Known rows, with every way that one mark hangs from another
ketin{sinod{teguv}}: [ -1.1  -7.4   4.4  15.5  -7.4 -13.6 -21.3   4.3 -44.5  -7.4 -25.5  -6.0
  12.8   9.3  -2.6  -2.1 -28.1  -0.1  -4.7 -14.9 -10.9 -12.1]
feroro{tamu{lotibaf{sinod{ketin teguv}}}}: [ 19.3  15.5 -12.0   0.9   8.2   4.4  27.5   1.5  48.9   1.5  10.7  -2.5
  36.9  -2.4  -0.3  11.8  14.0   9.5  -3.8   3.9  -1.3 -17.8]
feroro{tamu}: [ 22.8   9.0 -13.1  18.0   8.5   5.8  14.6  10.1 -10.3  -8.1  13.2  -6.3
  52.8  -0.5  19.0   6.2  10.8   5.6   4.0  -8.8  -6.3 -12.9]
sinod{feroro teguv}: [-28.2 -11.7  13.4  15.9  -3.4  -7.5 -14.9   1.3 -11.0 -19.9   1.2  -4.7
  -6.0  -6.6 -15.4  -3.6 -14.9  -4.7 -22.2 -28.1  -4.9 -28.0]
feroro{tamu{lotibaf{sinod{ketin}}}}: [ 25.1  18.5 -16.8   1.8   8.9   5.3  29.6   2.3  52.9   1.8  12.3  -1.0
  37.8  -3.3   7.2  10.0  14.3   8.8   0.1   2.3  -2.5  -8.8]
sudu{teguv{debub{ketin{sinod{feroro}}}}}: [14.2 10.1  8.6 14.9 54.0 13.3 -3.1 -2.1 -1.5 12.6 12.7  6.9 -2.5  6.9
 16.0 10.8  2.8 11.8  0.1  9.3  0.4 23.7]
sinod{ketin teguv}: [-17.9 -12.4  13.7 -13.5  -9.3  -6.3 -10.5  -1.7 -49.1  -2.5 -10.0  -6.7
 -16.4  -2.1 -14.0  -2.8  -8.4  -7.1  -8.5  -2.2  -4.9 -39.9]
kifitig{sinod}: [  6.2  -7.8 -21.8  15.5   7.3  -5.1   7.7   6.3 -27.3  -2.3   1.7 -13.5
   8.9  -3.2  11.6  -3.0  10.2  -1.6   7.8 -17.2  -2.4 -17.8]
sinod{ketin}: [ -0.9  -4.1   0.4 -11.7  -7.7  -3.4  -2.9  -0.9 -36.7  -1.6  -5.4  -3.5
 -13.5  -5.6   9.2  -8.1  -9.6  -9.7   3.3  -6.1  -7.8 -16.3]
debub{ketin{sinod}}: [ 13.0  -0.2  -5.4  26.0  -7.6   6.9 -22.2  21.0  11.3   1.2   5.2 -11.5
  11.4   9.5  19.4  -6.4 -16.2  -7.9  -1.6 -16.6  -2.4  25.6]
sudu{teguv{debub sinod{feroro ketin}}}: [  4.7   4.6  12.0 -20.7  35.3   9.1  -2.0 -10.6 -23.5  13.5  -3.3  10.1
 -19.3   2.6   3.1   8.3   2.7  12.0  10.3  14.7  -1.6  15.2]
debub{ketin{sinod{feroro teguv}}}: [ -8.9  -5.6   6.5  29.2  -6.2   2.9 -30.3  20.9  23.2  -4.6   6.1 -10.3
   0.4  10.5   3.8  -5.0 -20.1  -7.5 -15.1 -25.0   2.5  18.3]
kifitig{sinod{feroro{tamu} teguv{sudu}}}: [-19.3  -7.4  -2.7  23.4  19.2  -2.8   5.4   4.8  -5.5  -5.9   8.8  -1.9
  11.2   4.9 -11.8   4.1  18.4   5.0   1.6 -20.0  13.2 -18.1]
tamu{lotibaf{sinod}}: [ 28.4  14.8 -22.4  -2.7  -3.8   1.8  26.9  -7.6  57.8   0.2   0.4  -1.5
  12.7 -13.8   3.4   0.5  -1.4   1.1   0.5   4.0 -12.7  -7.5]
ketin{sinod{feroro}}: [ -7.2  -4.1   2.4  22.7  -4.4 -14.5 -22.8   4.8 -11.0 -12.9 -17.1  -0.2
   0.3   5.8   6.3  -7.0 -35.0  -3.4  -7.4 -33.3  -8.2   9.5]
tamu{lotibaf}: [ 18.4  14.0 -15.1  15.8   9.6   4.8  28.0  -5.3  66.2  -6.0  -4.7  -1.5
  17.5 -13.9   7.4   1.5  -7.2   2.6   2.8  -7.2 -11.0  -8.4]
teguv{sudu}: [ 21.0   8.0  -8.6   9.8  -0.2  10.0   8.7  -5.3 -38.5  -5.1  -2.2  13.9
  22.9  -1.4  13.7  -7.1   4.0  -3.5  31.2   9.0  -4.4   6.6]
feroro{tamu{lotibaf}}: [ 24.1  19.0 -15.3  21.5  19.1   8.5  32.6   4.5  59.9  -5.6  10.5  -2.8
  53.0  -4.5  12.6  11.5  10.5  11.3   2.3  -6.2  -4.5  -9.1]
lotibaf{sinod{feroro teguv{debub}} tamu}: [ -2.1  -7.0   3.1  -8.3 -17.6  -9.7   3.7  -6.9 -18.6   6.5  10.0   0.0
 -20.0  -4.5  -5.3  -0.7  14.9  -0.6 -22.5  30.9   7.1  19.4]
lotibaf{sinod tamu}: [ 26.5   1.5 -16.9  -8.8 -30.9  -8.1  16.0  -1.9 -40.4   9.0   7.2  -3.3
   2.6  -7.1  14.1  -6.9  14.8  -4.6  -5.6  24.9  -1.7  20.1]
feroro{tamu{lotibaf{sinod{teguv}}}}: [ 25.0  17.3 -16.0   8.4   8.7   5.9  29.5   2.6  49.8  -2.0  12.5  -3.4
  47.9  -3.3   2.5  12.6  15.2  11.3  -2.8   2.5  -4.0 -16.5]
ketin{sinod}: [ 11.0  -1.5  -5.6  17.5  -6.3 -11.7 -16.3   5.5 -36.0  -6.3 -21.3  -3.7
  15.2   6.9  13.0  -5.5 -28.5  -2.4   3.1 -17.7 -13.0   4.2]
feroro{tamu{lotibaf{sinod}}}: [ 30.7  20.0 -20.8   9.2   9.4   6.7  32.4   3.3  53.7  -1.4  13.5  -2.6
  49.4  -4.6   9.9  10.7  14.8  10.3   0.9   1.2  -5.5  -8.0]
sinod{feroro ketin teguv{sudu}}: [-41.4  -9.9  26.9  -5.3  -1.7  -3.6 -14.8  -8.2 -20.0  -9.0  -5.1  13.1
 -34.5   1.1 -26.1  -6.3 -10.4  -7.4  -5.6 -10.9   9.0 -18.3]

Rows
[ 12.4  12.9  -9.0 -14.5  -3.6   2.4  22.6 -13.0  47.8   4.7  -4.8   5.7
  -2.6  -8.6 -12.5   1.5   1.2   0.8   3.5  14.4  -4.5 -13.7]
tamu{lotibaf{sinod{ketin teguv{sudu}}}}
[-24.1 -13.1  -5.1   6.3   9.3 -10.9  -1.7   2.6  -6.0  -2.9   3.2  -8.0
 -27.4  -2.7  -0.7  -6.0   2.1  -6.5  -4.1 -30.5   7.7 -15.0]
kifitig{sinod{feroro ketin}}
[ -3.6  -0.9  13.9 -33.4  -4.1  13.9 -15.0 -11.9  -7.6  10.0 -14.7  20.9
 -25.9   6.5  -0.8  -0.8   4.8   2.0  37.5  38.1   8.1  46.0]
teguv{debub sinod{feroro ketin} sudu}
[-17.4 -10.3  15.4  18.0   5.7 -12.9 -29.0   0.0 -15.3  -8.7 -18.6  -0.6
  -7.9   9.0  -6.0   1.5 -27.7   2.3 -13.9 -12.4  -4.3   3.6]
ketin{sinod{feroro teguv{debub}}}
[  3.5   0.1  -6.8 -21.0 -16.8  -6.5  -4.4  -0.6 -10.8  -0.3  15.0   0.7
  -8.8  -3.4   0.3  -4.6   2.5  -6.5 -11.0  -7.2  -2.9  -6.8]
lotibaf{sinod{feroro{tamu} ketin}}
[ 20.0  13.3 -17.2 -13.6  -5.2   0.1  24.3  -8.5  56.7   4.9  -2.2   0.5
  -2.3 -12.3   0.0  -0.7  -2.9  -0.8   0.2   5.5  -9.0  -8.7]
tamu{lotibaf{sinod{ketin}}}
[ 11.5   9.3  -9.6 -14.5  -6.4  -1.0  20.6  -9.8  50.1   3.5  -4.5  -0.8
  -3.5 -10.8 -11.5   1.5  -1.9   0.5  -5.9   7.5  -7.9 -19.4]
tamu{lotibaf{sinod{ketin teguv}}}
[  0.9  -7.7   7.6  11.6   2.9  -9.4 -23.2   1.4 -38.5  -2.6 -23.3  -4.5
   8.0  10.1   1.0   3.3 -21.8   3.3  -3.4   3.7  -8.9  -2.5]
ketin{sinod{teguv{debub}}}
[ -8.9  -0.9 -15.0  27.5  22.8  -4.1  16.0   7.0  41.2  -5.9  11.9  -8.1
  11.6  -2.6   2.8   3.5  12.3   4.9  -4.2 -30.8   7.8 -10.3]
kifitig{sinod{feroro{tamu{lotibaf}}}}
[ 13.8  -4.1  -8.2 -10.5 -31.1 -10.3  10.9  -3.4 -51.3   8.2   3.9  -5.3
   0.0  -4.7  -1.4  -4.0  15.3  -2.9 -13.5  28.3   0.1   3.5]
lotibaf{sinod{teguv} tamu}
[-21.7   5.8   8.5   5.5  13.2  -1.9  10.0  -0.1  63.4  -6.9   8.9   4.3
 -10.7  -4.6  -4.1   1.8  -6.0   0.2 -13.7 -25.7   6.8  -5.5]
sinod{feroro{tamu{lotibaf}} ketin}
[ -8.5   1.0   2.5 -19.5 -19.9   0.1  -4.1   4.4  27.7  -3.3 -11.2  -1.6
  -2.4  -0.7  -5.5  -2.5  -9.8   0.2   6.5 -16.9  -0.8   8.8]
teguv{sinod{feroro{tamu{lotibaf}} ketin}}
[ -0.3  -1.6  -0.2  30.9  -5.8   4.0 -25.5  21.2  29.8  -3.5   8.4  -8.6
   2.9   8.9  15.2  -7.5 -20.3  -8.4  -8.4 -27.3   1.1  29.4]
debub{ketin{sinod{feroro}}}
[-33.7 -14.4   4.1   8.9  14.9 -10.1  -1.3   6.1  -6.3  -2.9   6.2  -9.7
 -13.3   3.5 -15.0   3.2  11.8   0.9 -12.8 -26.8  12.9 -30.6]
kifitig{sinod{feroro{tamu} ketin teguv}}
[-38.9 -10.7  31.8 -11.3  14.5   1.5 -16.1 -13.8  -8.4  -0.8  -2.0  15.7
 -42.3   2.7 -20.8   1.6  -0.6  -2.0  -3.2  14.6  12.3  -3.8]
sinod{feroro ketin teguv{debub sudu}}
[ -9.4  -5.9 -14.2  25.7  17.6  -5.9   7.0   9.5   6.8  -7.3  13.2 -10.0
  11.7  -0.7   6.0   1.1  12.6   2.8  -3.6 -32.1   6.3 -12.2]
kifitig{sinod{feroro{tamu}}}
[ 14.6   7.1   2.2 -19.0  17.7   6.0   3.7  -5.7 -49.3  10.3  -9.2   4.9
  -0.4   1.9   2.7   2.4  -2.1   7.7  15.6   0.0  -8.2  -3.8]
sudu{teguv{sinod{ketin}}}
[ -8.9  -5.0   3.0 -22.9 -17.5  -8.7  -9.1  -1.1 -20.6  -1.3  11.4  -1.7
 -10.2  -1.1 -15.7  -1.6   2.4  -4.4 -19.1  -4.1  -1.3 -23.9]
lotibaf{sinod{feroro{tamu} ketin teguv}}
[-39.8  -2.0  23.0   2.9  12.3  -4.7   2.0  -1.8  51.0  -8.7   3.7   1.4
 -13.1  -1.0 -26.2   6.8  -4.8   3.1 -24.7 -21.9   9.1 -28.7]
sinod{feroro{tamu{lotibaf}} ketin teguv}
[  2.7   3.6  -5.9  -3.8 -18.2   2.7  -1.0   7.7  29.0  -8.9  -8.1  -4.2
  20.5  -2.3  -0.6  -0.8  -8.0   3.6   7.5 -19.1  -6.1  11.4]
teguv{sinod{feroro{tamu{lotibaf}}}}
[-44.5 -16.0  25.9  -5.7  -5.3 -11.1 -19.0  -3.3 -16.1 -11.9  -3.5  -1.6
 -36.9  -3.8 -23.8  -5.5 -17.2  -8.6 -23.7 -24.4   1.7 -31.5]
sinod{feroro ketin teguv}
[  3.1  -4.9   3.5  -9.6  -9.2  16.9 -26.5  10.6  31.9   5.2   5.0  -6.8
 -11.3   2.9  12.8   0.8   0.7  -0.2   8.2  15.0   1.0  48.3]
teguv{debub{ketin} sinod{feroro}}
[ 14.2   2.0   5.6 -38.5  -6.8  17.6  -7.9 -11.3 -33.2  16.4 -19.0  17.7
 -11.2   7.6   5.9   0.6  11.7   2.9  47.8  53.8   3.4  40.4]
teguv{debub sinod{ketin} sudu}
[  8.1  -0.7  -9.9  -3.0 -27.3 -11.5   9.2  -2.6 -15.1   3.1  11.8   0.4
 -12.7  -8.1   7.0  -8.8   8.0  -6.4 -16.3   9.1   3.3  25.9]
lotibaf{sinod{feroro} tamu}
[ 15.3  -1.4  -9.6 -23.6 -31.8 -11.2  12.7  -5.5 -42.4  15.0   3.8  -1.0
 -20.5  -5.1   8.7  -8.7  12.5  -8.3  -6.6  28.0   3.2  17.6]
lotibaf{sinod{ketin} tamu}
[-36.4 -18.9   4.3   4.8   8.3 -13.0  -6.8   2.5 -17.1  -3.3  -0.7 -10.1
 -29.5  -0.1 -16.7  -2.8   2.4  -4.3 -11.7 -27.4   9.3 -31.5]
kifitig{sinod{feroro ketin teguv}}
[-15.5 -13.2  17.4 -18.7   6.1  -0.7 -11.2  -7.5 -40.9   4.8  -7.4  -3.9
 -24.1  -0.5  -9.1   4.2   1.5  -1.7  -6.1  24.1  -1.8 -25.6]
sinod{ketin teguv{debub}}
[  4.9  -7.1   3.2 -29.8 -21.9  -9.1   6.9  -9.3 -47.6  19.0   1.9  -0.8
 -27.1  -1.5  -3.3  -0.5  20.4  -2.3 -13.0  48.8   6.9  11.1]
lotibaf{sinod{ketin teguv{debub}} tamu}
[-14.8  -6.8  16.0 -13.7  -4.7   0.8  -5.2  -8.1 -54.7   0.1 -11.5   8.3
 -13.1   2.5 -16.2  -3.9  -1.3  -6.1  10.4  11.8   2.0 -26.3]
sinod{ketin teguv{sudu}}
[ 26.7   6.1  -1.6 -15.9  -5.9  29.9 -12.4   3.4  -0.7  15.7  -1.4  10.3
   8.4  10.8  15.5   1.4  17.6   2.9  45.1  50.0   6.2  61.9]
teguv{debub{ketin} sinod sudu}
[  4.5  -1.9   9.8   7.3  11.5  17.2  -7.7  -0.2 -16.4   3.7   5.8   4.3
   8.5   4.8  -1.2   5.1  13.6   1.4  11.4  33.1   3.4   3.9]
sinod{teguv{debub{ketin} sudu}}
[ 13.3   6.8   5.8  16.1  22.5  20.8 -13.1   0.1  18.8  10.2   7.4  16.7
   0.4  13.1  18.8   2.9   6.1   2.0  24.6  33.6  10.5  56.0]
teguv{debub{ketin{sinod{feroro}}} sudu}
[ -4.9   4.8   7.3 -21.4 -19.4   9.0  -5.9  -0.5 -11.1  -0.5 -11.2  17.6
   2.4   7.9  -6.3  -5.5   0.4   0.1  33.0   2.0   7.3  25.8]
teguv{sinod{feroro{tamu} ketin} sudu}
